Known rows, with every way that one mark hangs from another:
lovir[tuzuz[lalu[dasi] pivis]]: [-1.37 -1.97 -1.63 -0.04 -1.13 -0.11  1.68  1.03 -0.30  1.17 -0.44  0.53
  0.83 -2.86 -0.54  3.28  0.39  1.24  0.37 -0.79 -3.21 -2.20  3.94  1.59
  0.29  1.48 -0.50  3.91 -2.55  0.74  0.09  1.77 -0.26 -2.02]
tuzuz[lalu[dasi] lovir mulo[mebab] pivis]: [-1.24 -1.91  0.44  0.03 -0.86  0.58  1.61  1.82  0.97  1.72 -0.50  2.01
  0.88 -2.56 -1.02  3.93  0.32  2.80 -0.56 -1.39 -1.97 -3.08  2.88  3.04
  0.32  2.76 -0.11  3.44 -0.78  0.65 -0.09  1.08  0.11  0.47]
lovir[tuzuz[mulo[mebab] pivis]]: [-0.31 -0.66  0.15  0.34  1.09 -0.55  0.29  0.31  1.22  1.29 -2.35  0.82
  1.07 -2.83 -2.13  2.14  1.30  1.62  0.50  0.43 -0.66 -2.10  2.28  1.47
 -0.97  0.80 -1.80  1.41 -2.51  0.01 -0.21  1.65  0.27 -2.11]
ludab[beseb mulo[mebab]]: [-0.31 -0.56 -0.44 -0.69  0.55 -0.44  0.24  0.93  2.44 -0.62 -2.44 -0.80
 -0.54 -1.15 -0.64 -2.54  2.64  0.04 -1.64 -0.48 -1.30 -1.24 -0.66 -0.59
  1.59 -1.80  0.13  0.75 -1.02  0.16 -1.89  0.48 -0.11  0.01]
mebab[mulo]: [-0.41 -1.17 -1.21 -0.70  0.78 -0.29 -0.97 -0.35 -0.77  1.71 -0.40 -0.60
 -0.56 -1.01 -1.71 -0.20  2.64  0.63 -0.99 -0.47  1.49 -1.50  0.15 -1.30
  0.09 -2.54  1.23  2.20 -2.20  0.42 -0.42 -0.07 -0.97 -0.56]
lovir[tuzuz[lalu]]: [-0.92 -0.57 -1.38  0.25 -0.39  0.34  0.96 -0.03 -1.46  1.21 -0.88 -0.54
  0.83 -2.33 -0.29  1.11  0.90  0.13 -0.67  0.64 -1.93 -1.54  3.21  0.31
  0.35 -0.33  0.08  2.92 -2.66  0.62 -0.25  1.43 -0.28 -2.38]
mulo[mebab]: [-1.13  0.26  0.77 -0.32  1.98 -0.02  0.07  0.60  0.33  1.01 -0.88 -0.14
  0.12 -1.62 -0.42 -0.38  1.96  0.16 -0.20 -0.71  0.36 -0.65 -0.81 -0.23
  0.50 -0.87 -0.86  2.08 -0.76 -0.51 -2.24  1.03 -0.91 -0.09]
lovir[tuzuz]: [-0.25 -0.78 -0.45 -0.28  0.81 -0.47  0.12  0.50 -0.48  1.69 -1.08 -0.37
  0.24 -2.20 -0.78  0.46  1.71 -0.62  0.64  0.74 -0.40 -0.41  2.09 -0.57
  0.43 -0.94 -0.11  2.31 -2.89  0.35 -1.00  0.97 -0.74 -1.56]
pivis[ludab tuzuz[lalu]]: [-0.30 -1.71 -1.98  0.10 -2.17  0.23 -1.06 -0.45 -1.68  2.64  0.90 -0.95
  1.86 -1.48  0.06 -0.25  1.13 -0.95 -0.82 -0.13 -2.68 -0.21 -0.54 -1.11
  1.01  0.61  0.86  2.67 -0.91  0.35 -0.40 -0.02  0.06 -2.82]
tuzuz[lalu[dasi] mulo pivis[ludab]]: [-1.32 -2.80 -1.21 -0.15 -4.31 -0.44 -1.17  0.84  0.26  1.92  0.19  1.25
  2.51 -1.38 -1.13  3.82  0.75  2.81 -0.64 -1.69 -0.84 -2.62  1.59  0.94
  1.09  1.03  1.02  3.56 -1.18  0.27  1.31 -0.24  0.72 -0.56]
pivis[ludab[beseb] tuzuz[lovir]]: [ 0.52 -2.17 -1.72 -0.63 -2.69 -0.03  0.06  1.16  0.74  3.24  0.66 -0.61
  0.69 -2.18  0.38 -1.53  1.95 -2.14 -0.46  0.22 -2.74  0.66 -1.09 -0.86
  1.85 -0.07  2.39  1.20 -1.26  1.25 -1.81 -0.66 -0.63 -2.14]
tuzuz[mulo pivis]: [-0.57 -1.18 -0.02  0.03 -1.06 -0.21  0.42 -0.30 -0.23  0.77 -0.75  0.52
  1.74 -2.06 -2.60  2.50  1.62  3.43  0.90 -0.31  1.61 -2.30  1.65  0.15
 -0.76 -0.55  0.46  1.97 -1.29  0.20  0.45  0.57  0.15 -0.08]
pivis[ludab[mulo] tuzuz[lalu[dasi] lovir]]: [ 0.66 -4.15 -1.69 -0.06 -3.40  0.24 -0.89  1.64  0.35  3.50  0.17 -0.18
  1.16 -1.28  0.80 -0.54  0.18 -1.92 -1.19 -0.60 -4.44 -0.21 -0.58 -0.80
  3.34  1.87  2.08  3.28 -1.52  1.03  0.55 -0.90  0.71 -0.89]
lovir[tuzuz[lalu[dasi] mulo[mebab] pivis]]: [-1.04 -1.58 -0.49  0.10 -0.04 -0.44  0.48  1.51  1.05  1.30 -1.99  1.55
  1.29 -2.68 -1.34  3.87  0.20  2.03 -0.04 -0.73 -2.59 -2.75  4.42  2.52
  0.07  2.14 -1.72  2.96 -2.62  0.57 -0.11  1.78  0.53 -2.22]
tuzuz[lalu lovir mulo pivis]: [-0.89 -1.97 -0.53  0.39 -2.42  0.86  2.05  0.06 -0.42  1.47  0.00  0.60
  1.53 -2.50 -1.67  3.55  0.66  3.75 -0.53 -0.39 -0.85 -3.31  2.25  1.84
 -0.80  1.42  1.46  2.46 -0.84  1.04  1.00  0.73  0.44  0.15]
pivis[ludab[beseb] tuzuz[lalu lovir mulo]]: [ 0.80 -2.80 -2.78  0.09 -4.45  0.06  0.00  1.08  0.40  2.53  0.15 -0.02
  2.03 -2.07 -0.32  0.82  0.99  0.16 -1.43  0.57 -3.23 -1.36  1.38  0.43
  1.34  0.59  2.61  1.42 -1.05  2.01 -0.48 -0.36  0.86 -2.12]
tuzuz[lalu[dasi] mulo[mebab]]: [-1.13 -0.83 -0.09 -0.27  0.12  0.06 -0.99  1.88  0.12  1.30 -1.07  1.57
  1.02 -1.21 -0.92  2.56  0.72  1.68 -0.97 -1.23 -1.01 -1.97  3.47  1.64
  0.82  0.26 -0.73  3.82 -1.24  0.22 -0.69  0.63 -0.05 -0.06]

Rows:
[ 0.44 -2.09 -0.74 -0.35 -1.62  0.34 -0.48  0.52 -0.72  4.11  1.42 -0.55
  0.87 -1.98  0.18 -0.82  1.59 -2.03  0.52  0.32 -1.47  0.54 -1.97 -1.35
  1.54  0.70  1.55  2.01 -1.04  0.56 -1.09 -0.90 -0.65 -1.61]
pivis[ludab tuzuz[lovir]]
[-1.10 -1.52  0.32 -0.34 -0.08  0.43  0.14  2.25  0.62  1.89 -0.48  1.77
  0.67 -1.95 -0.64  3.11  0.43  1.36 -1.33 -0.96 -1.51 -1.78  3.08  2.46
  1.34  1.50  0.41  3.72 -0.79  0.91 -0.55  0.53 -0.08  0.40]
tuzuz[lalu[dasi] lovir mulo[mebab]]
[-0.72 -2.17 -1.56  0.01 -5.61  0.11  1.58  0.40  1.50  1.56  0.07  0.40
  1.84 -2.35 -0.53  2.67  1.49  3.06 -1.96 -0.47 -2.12 -3.24  0.61  1.53
  0.14  0.40  2.63  1.25 -0.48  1.36  0.49 -0.20  1.02 -0.80]
tuzuz[lalu lovir mulo pivis[ludab[beseb]]]
[-1.43 -1.98 -0.37 -0.75 -0.97  0.67  1.51  1.74 -0.70  1.91  0.97  0.67
  0.11 -2.18  0.31  2.61  0.47  0.37 -0.84 -1.04 -2.09 -1.18  2.77  1.38
  1.52  0.89  1.60  4.18 -1.31  1.14 -0.54  0.34 -1.17  0.52]
tuzuz[lalu[dasi] lovir]
[-0.94 -1.41 -0.99  0.44 -2.26  0.17  1.25 -0.56 -1.01  0.65 -0.80  0.45
  1.80 -1.86 -2.09  3.59  0.86  4.13 -0.36 -0.64 -0.23 -3.36  3.09  1.16
 -1.07  0.21  0.54  2.60 -1.10  0.59  1.34  1.04  0.57 -0.61]
tuzuz[lalu mulo pivis]
[-0.78 -2.47 -0.69 -0.36 -1.67  0.50  0.55  2.08 -0.29  1.95  0.07  1.44
  0.81 -1.84 -1.33  3.18  0.44  1.58 -0.80 -0.65 -1.30 -1.69  4.20  1.70
  1.29  0.78  1.57  4.08 -1.60  1.20  0.29  0.42 -0.28  0.77]
tuzuz[lalu[dasi] lovir mulo]
[-0.44 -0.39 -0.73  0.56  0.50 -0.05 -0.04  0.66  0.04  1.08 -2.13  0.45
  1.30 -2.22 -1.10  1.48  0.79  1.17 -1.10  0.56 -1.61 -2.16  3.37  1.57
 -0.26  0.39 -1.17  2.25 -2.54  0.34 -0.61  1.72  0.47 -2.31]
lovir[tuzuz[lalu mulo[mebab]]]
[ 0.70 -3.30 -2.49  0.03 -4.24  0.27  0.49  0.70  1.15  2.29 -0.51 -1.29
  0.92 -1.67  0.93 -2.31  1.31 -1.40 -2.36  0.15 -4.81 -1.02 -1.05 -0.81
  2.39  0.36  2.96  1.16 -1.18  1.46 -0.40 -0.71  1.17 -1.72]
pivis[ludab[beseb mulo] tuzuz[lalu lovir]]
[-0.86 -0.14 -0.30  0.19  0.00  0.30 -0.24  0.33 -0.42  0.99 -1.16  0.49
  1.39 -1.41 -1.13  1.87  1.33  2.20 -1.41 -0.40 -0.20 -2.86  2.34  1.27
 -0.27 -0.09 -0.52  2.24 -1.04  0.15 -0.55  1.26  0.30 -0.52]
tuzuz[lalu mulo[mebab]]
[-1.15 -1.95 -0.15  0.17 -2.72  0.48  1.42  0.13  1.81  1.58 -0.44 -0.37
  0.71 -1.88  1.31 -0.14  1.26  1.35 -2.43 -1.55 -3.15 -2.81 -3.37  0.80
  1.05  1.68  0.91  1.39  0.11  0.06  0.61  0.14  1.23 -0.39]
tuzuz[lalu lovir pivis[ludab[mulo[mebab]]]]
[-0.68 -2.43 -1.35  0.37 -1.82 -0.51  0.73  1.21 -0.13  1.70 -1.24  1.71
  1.76 -2.77 -1.92  4.57  0.08  2.46  0.20 -0.57 -2.36 -2.74  5.10  1.90
  0.16  1.26 -0.28  3.77 -2.99  0.96  1.33  1.57  0.36 -1.99]
lovir[tuzuz[lalu[dasi] mulo pivis]]
[-1.27 -1.17  0.40  0.29 -0.83  1.03  2.42  0.10  0.33  1.15 -0.59  0.61
  1.12 -2.86 -1.17  2.98  0.87  3.25 -0.86 -0.62 -1.19 -3.42  1.36  2.61
 -0.94  2.13 -0.07  2.08 -0.50  0.56  0.08  1.26  0.46 -0.18]
tuzuz[lalu lovir mulo[mebab] pivis]
[-1.50 -1.32 -1.31 -0.13 -3.66  0.05  0.74 -0.72 -0.63  1.63  0.82 -0.44
  1.95 -1.70  0.15  1.85  1.38  2.10 -0.91 -1.29 -0.93 -2.39 -1.23  0.04
  0.25  0.30  1.07  2.53 -0.54  0.10  0.44  0.21  0.24 -1.43]
tuzuz[lalu pivis[ludab]]
[ 0.95 -1.03 -0.18  0.23  1.58 -0.21 -1.21  0.68 -0.22  2.34 -1.42  0.47
  1.18 -1.88 -2.11 -0.24  1.28 -0.19  0.79  0.55 -0.44 -0.50  1.41 -0.11
  0.08  0.24 -1.23  1.63 -1.27 -0.05 -1.34  0.81 -0.14 -1.68]
pivis[tuzuz[mulo[mebab]]]
[-1.19 -2.24 -1.00 -0.01 -2.14  0.24  0.37  0.78 -0.49  1.16 -0.42  1.48
  1.30 -1.86 -2.02  4.33  0.35  3.49 -0.26 -1.30 -0.91 -3.03  3.86  1.58
 -0.01  0.87  0.39  3.90 -1.43  0.89  0.99  1.00  0.46 -0.15]
tuzuz[lalu[dasi] mulo pivis]
[-0.51 -2.03 -2.65  0.10 -4.92 -0.89  0.69  0.34  1.36  1.24 -1.32  0.33
  2.46 -2.41 -1.13  2.77  1.32  2.37 -1.53 -0.14 -2.72 -3.18  2.37  1.02
 -0.04 -0.08  1.23  1.01 -2.37  1.16  0.49  0.59  1.13 -3.26]
lovir[tuzuz[lalu mulo pivis[ludab[beseb]]]]
[-0.62 -1.31 -0.59  0.16  0.49 -0.40 -0.74  2.12  0.61  1.65 -1.85  1.33
  1.12 -2.06 -0.93  2.81  0.48  0.75 -1.09 -0.34 -2.34 -1.73  4.83  2.13
  1.05  1.04 -1.48  3.50 -2.78  0.59 -0.65  1.44  0.18 -1.87]
lovir[tuzuz[lalu[dasi] mulo[mebab]]]
[-0.84 -0.66 -0.43  0.60 -0.12 -0.13  1.01 -0.05  0.27  0.97 -2.26  0.59
  1.53 -2.99 -1.22  2.83  0.66  2.78 -0.33 -0.02 -2.32 -3.12  3.21  2.04
 -1.21  1.52 -1.67  1.95 -2.23  0.24  0.26  1.94  0.83 -2.48]
lovir[tuzuz[lalu mulo[mebab] pivis]]
[-0.31 -2.10 -1.32 -0.06 -0.67 -0.52 -0.64  1.79 -0.58  1.71 -1.36  1.24
  1.13 -2.22 -1.36  3.23  0.31  0.84 -0.26  0.07 -2.05 -1.41  5.67  1.20
  1.00  0.25  0.11  3.84 -3.35  1.10  0.42  0.87  0.10 -1.69]
lovir[tuzuz[lalu[dasi] mulo]]
[-1.19 -3.10 -0.89 -0.12 -4.18  0.12  0.05  1.51  0.27  2.65  0.86  1.50
  1.93 -2.26 -0.75  3.97  0.49  2.55 -0.66 -1.32 -1.52 -2.49  1.49  1.75
  1.18  2.00  1.87  3.43 -0.97  0.98  1.33 -0.27  0.74  0.08]
tuzuz[lalu[dasi] lovir mulo pivis[ludab]]
[ 0.49 -1.82 -2.15 -0.02 -2.51 -0.23 -0.90  0.71  2.02  1.26 -1.68 -1.36
  1.17 -0.87  1.08 -2.66  1.53 -1.42 -2.54 -0.47 -4.36 -1.29 -1.75 -0.78
  2.28 -0.10  0.35  0.75 -0.89  0.53 -1.38 -0.11  1.19 -2.74]
pivis[ludab[beseb mulo[mebab]] tuzuz[lalu]]
[-0.38 -1.58  0.21  0.01 -1.36  0.40  1.70  0.31 -0.18  1.62 -0.04  0.77
  0.83 -2.63 -2.19  2.38  1.10  3.01  0.76  0.24  0.87 -2.42  0.99  1.01
 -0.35  0.56  1.72  1.94 -1.18  0.67  0.66  0.36  0.02  0.53]
tuzuz[lovir mulo pivis]
[-1.25 -1.39 -1.63  0.27 -3.32 -0.37  0.54 -0.52 -0.19  2.05 -0.14 -0.44
  2.09 -2.69  0.63  1.72  1.15  1.25 -0.69 -0.06 -2.55 -1.86  0.30  0.34
  0.08  0.69  0.23  2.14 -2.21  0.26  0.56  0.79  0.43 -3.22]
lovir[tuzuz[lalu pivis[ludab]]]
[-0.46 -2.42 -1.67  0.56 -3.59 -0.54  0.25 -0.43  0.55  1.27 -1.21 -0.84
  1.74 -2.10  0.06  0.42  0.99  1.01 -1.50 -0.34 -3.35 -2.46 -0.31 -0.50
  0.86  0.45  0.99  1.20 -2.36  0.26  1.37  0.25  1.36 -2.58]
lovir[tuzuz[lalu pivis[ludab[mulo]]]]
[ 0.92 -2.24 -0.53  0.15 -0.44  0.30  0.07  1.01 -0.92  3.20 -0.15  0.42
  1.06 -2.23 -1.98  0.49  0.98 -0.07  1.05  0.96 -0.55 -0.13  1.67 -0.07
  0.55  0.46  1.41  1.99 -1.74  1.13 -0.24 -0.05 -0.31 -0.86]
pivis[tuzuz[lovir mulo]]
[-1.47 -1.23 -2.17 -0.39 -4.42 -0.21  1.06 -0.33  0.65  0.70  0.14 -0.35
  1.37 -1.88  0.04  1.44  1.72  2.17 -1.71 -0.97 -2.11 -2.63 -0.70  0.25
  0.44 -0.65  1.84  1.71 -0.19  0.58 -0.47  0.28  0.28 -1.44]
tuzuz[lalu pivis[ludab[beseb]]]
[ 0.25 -3.12 -1.28  0.16 -1.44  0.80  0.15  2.09 -0.91  3.41  0.31  1.30
  0.99 -2.23 -1.34  2.28 -0.35  0.28  0.25  0.20 -2.85 -0.95  3.98  1.27
  1.29  2.18  1.05  4.02 -1.92  1.66  0.06  0.27  0.16 -0.80]
pivis[tuzuz[lalu[dasi] lovir mulo]]
[-0.78 -2.82 -0.88  0.40 -4.74  0.42  1.49 -0.28  0.65  1.77  0.39 -0.31
  1.11 -1.80  0.82  0.57  0.95  1.41 -2.02 -1.13 -2.45 -2.76 -2.09 -0.10
  1.18  1.12  2.13  1.81 -0.81  0.47  1.56 -0.51  1.05 -0.39]
tuzuz[lalu lovir pivis[ludab[mulo]]]
[ 0.58 -1.87  0.08  0.07 -0.58 -0.21 -1.60  1.39  0.47  3.64 -0.30  0.43
  1.44 -1.97 -0.63 -0.48  1.48 -0.85 -0.17  0.15 -1.05 -0.09 -0.98  0.08
  1.28  1.29  0.26  1.24 -0.90  0.35 -1.31 -0.60  0.10 -1.70]
pivis[ludab tuzuz[lovir mulo[mebab]]]
[-0.18 -1.16 -1.45  0.41 -0.88 -0.08  0.11  0.26 -1.11  1.27 -1.46  0.25
  1.90 -2.27 -1.45  2.28  0.83  1.31 -0.52  0.69 -1.44 -2.09  4.48  0.72
  0.24 -0.47  0.06  2.39 -3.00  0.89  0.71  1.12  0.62 -2.23]
lovir[tuzuz[lalu mulo]]
[-0.68 -1.68 -1.02  0.03 -1.88 -0.77  0.04 -0.33  0.22  2.15 -0.18 -0.05
  1.48 -2.43 -0.21  1.00  1.70  0.57  0.57  0.02 -0.82 -0.89 -0.75 -0.57
  0.54  0.05  0.02  1.46 -2.53 -0.05 -0.08  0.18 -0.13 -2.74]
lovir[tuzuz[pivis[ludab]]]
[ 0.10 -2.42 -0.37  0.14  0.17  0.52  0.09  2.35  0.17  3.12 -0.68  1.47
  0.87 -2.36 -0.89  1.99 -0.15  0.01 -0.25 -0.15 -3.52 -0.81  3.48  2.07
  1.22  2.86 -0.23  3.66 -1.46  1.23 -0.73  0.58 -0.05 -1.26]
pivis[tuzuz[lalu[dasi] lovir mulo[mebab]]]
[ 0.99 -1.75 -1.29 -0.33 -1.35 -0.81 -1.39  0.89  2.62  1.63 -1.87 -1.14
  0.37 -0.86  0.54 -3.93  2.52 -2.30 -1.36  0.05 -3.22 -0.21 -2.65 -1.69
  2.77 -0.83  0.34  0.26 -1.14  0.35 -2.15 -0.42  0.50 -2.48]
pivis[ludab[beseb mulo[mebab]] tuzuz]
[ 0.26 -2.01 -0.63  0.28 -1.96  0.36 -1.00  1.09  0.02  3.66 -0.21  0.23
  2.09 -2.03  0.22  0.68  0.70 -0.21 -1.39  0.12 -2.56 -1.08 -0.02  0.72
  0.91  2.07  0.48  1.92 -0.85  0.64 -0.86 -0.22  0.86 -2.19]
pivis[ludab tuzuz[lalu lovir mulo[mebab]]]
[ 0.13 -2.22 -0.96  0.10 -2.63 -0.94 -0.27 -0.22  1.25  1.92 -1.28 -0.60
  1.16 -1.84 -0.22 -0.49  1.81  0.17 -0.46 -0.17 -1.76 -1.31 -1.60 -1.45
  1.22 -0.31  0.45  0.77 -2.64 -0.01  1.02 -0.20  0.85 -2.20]
lovir[tuzuz[pivis[ludab[mulo]]]]
[ 0.50 -1.33 -2.15 -0.01 -2.36 -0.42 -1.66  0.92  1.19  2.10 -1.14  0.01
  2.22 -1.39 -0.34 -0.16  1.33  0.32 -1.78 -0.24 -2.97 -1.47  0.83  0.54
  1.02  0.22  0.36  1.29 -0.95  0.85 -1.78  0.14  0.81 -3.29]
pivis[ludab[beseb] tuzuz[lalu mulo[mebab]]]
[ 0.03 -1.56 -0.10  0.13 -0.79 -0.98 -0.17  0.15  2.64  1.38 -2.01 -0.49
  0.87 -1.91  0.52 -1.02  1.94 -0.03 -0.94 -0.45 -2.10 -1.42 -2.42 -0.61
  1.13  0.60 -0.92  0.50 -2.30 -0.50  0.05  0.48  0.81 -2.57]
lovir[tuzuz[pivis[ludab[mulo[mebab]]]]]
[-0.39 -1.34 -0.55 -0.07 -3.37 -0.71 -1.06 -0.29  0.50  1.95 -0.03  0.47
  2.28 -1.44 -1.78  2.17  1.93  2.75 -0.09 -0.68  1.04 -2.09 -0.91 -0.34
  0.29 -0.31  1.18  1.63 -1.21 -0.24  0.81 -0.35  0.48 -0.89]
tuzuz[mulo pivis[ludab]]
[-1.76 -2.44 -1.93 -0.71 -4.80  0.22  1.53  1.64  1.43  1.76  1.30  0.93
  0.79 -2.64  0.69  2.68  1.15  1.60 -1.63 -1.76 -3.55 -2.36  0.65  1.48
  1.79  1.00  2.58  2.94 -0.51  1.43 -0.42  0.10 -0.22 -0.62]
tuzuz[lalu[dasi] lovir pivis[ludab[beseb]]]
[-0.73 -1.61 -2.26 -0.12 -5.41 -0.51  0.35 -0.06  0.91  0.44 -0.49  0.16
  2.22 -1.74 -1.28  2.71  1.74  3.40 -1.92 -0.83 -1.23 -3.43  0.88  0.78
  0.27 -0.65  1.95  1.39 -0.56  0.85  0.39 -0.01  1.04 -1.56]
tuzuz[lalu mulo pivis[ludab[beseb]]]
[-0.49 -1.72  0.83 -0.21 -1.56 -0.12  0.76  0.43  2.40  1.55 -0.56 -0.26
  0.26 -1.77  0.90 -1.12  2.09  0.69 -1.38 -1.13 -1.37 -1.45 -4.36 -0.24
  1.33  1.07  0.89  0.66 -0.82 -0.45 -0.23 -0.15  0.48 -0.07]
tuzuz[lovir pivis[ludab[mulo[mebab]]]]
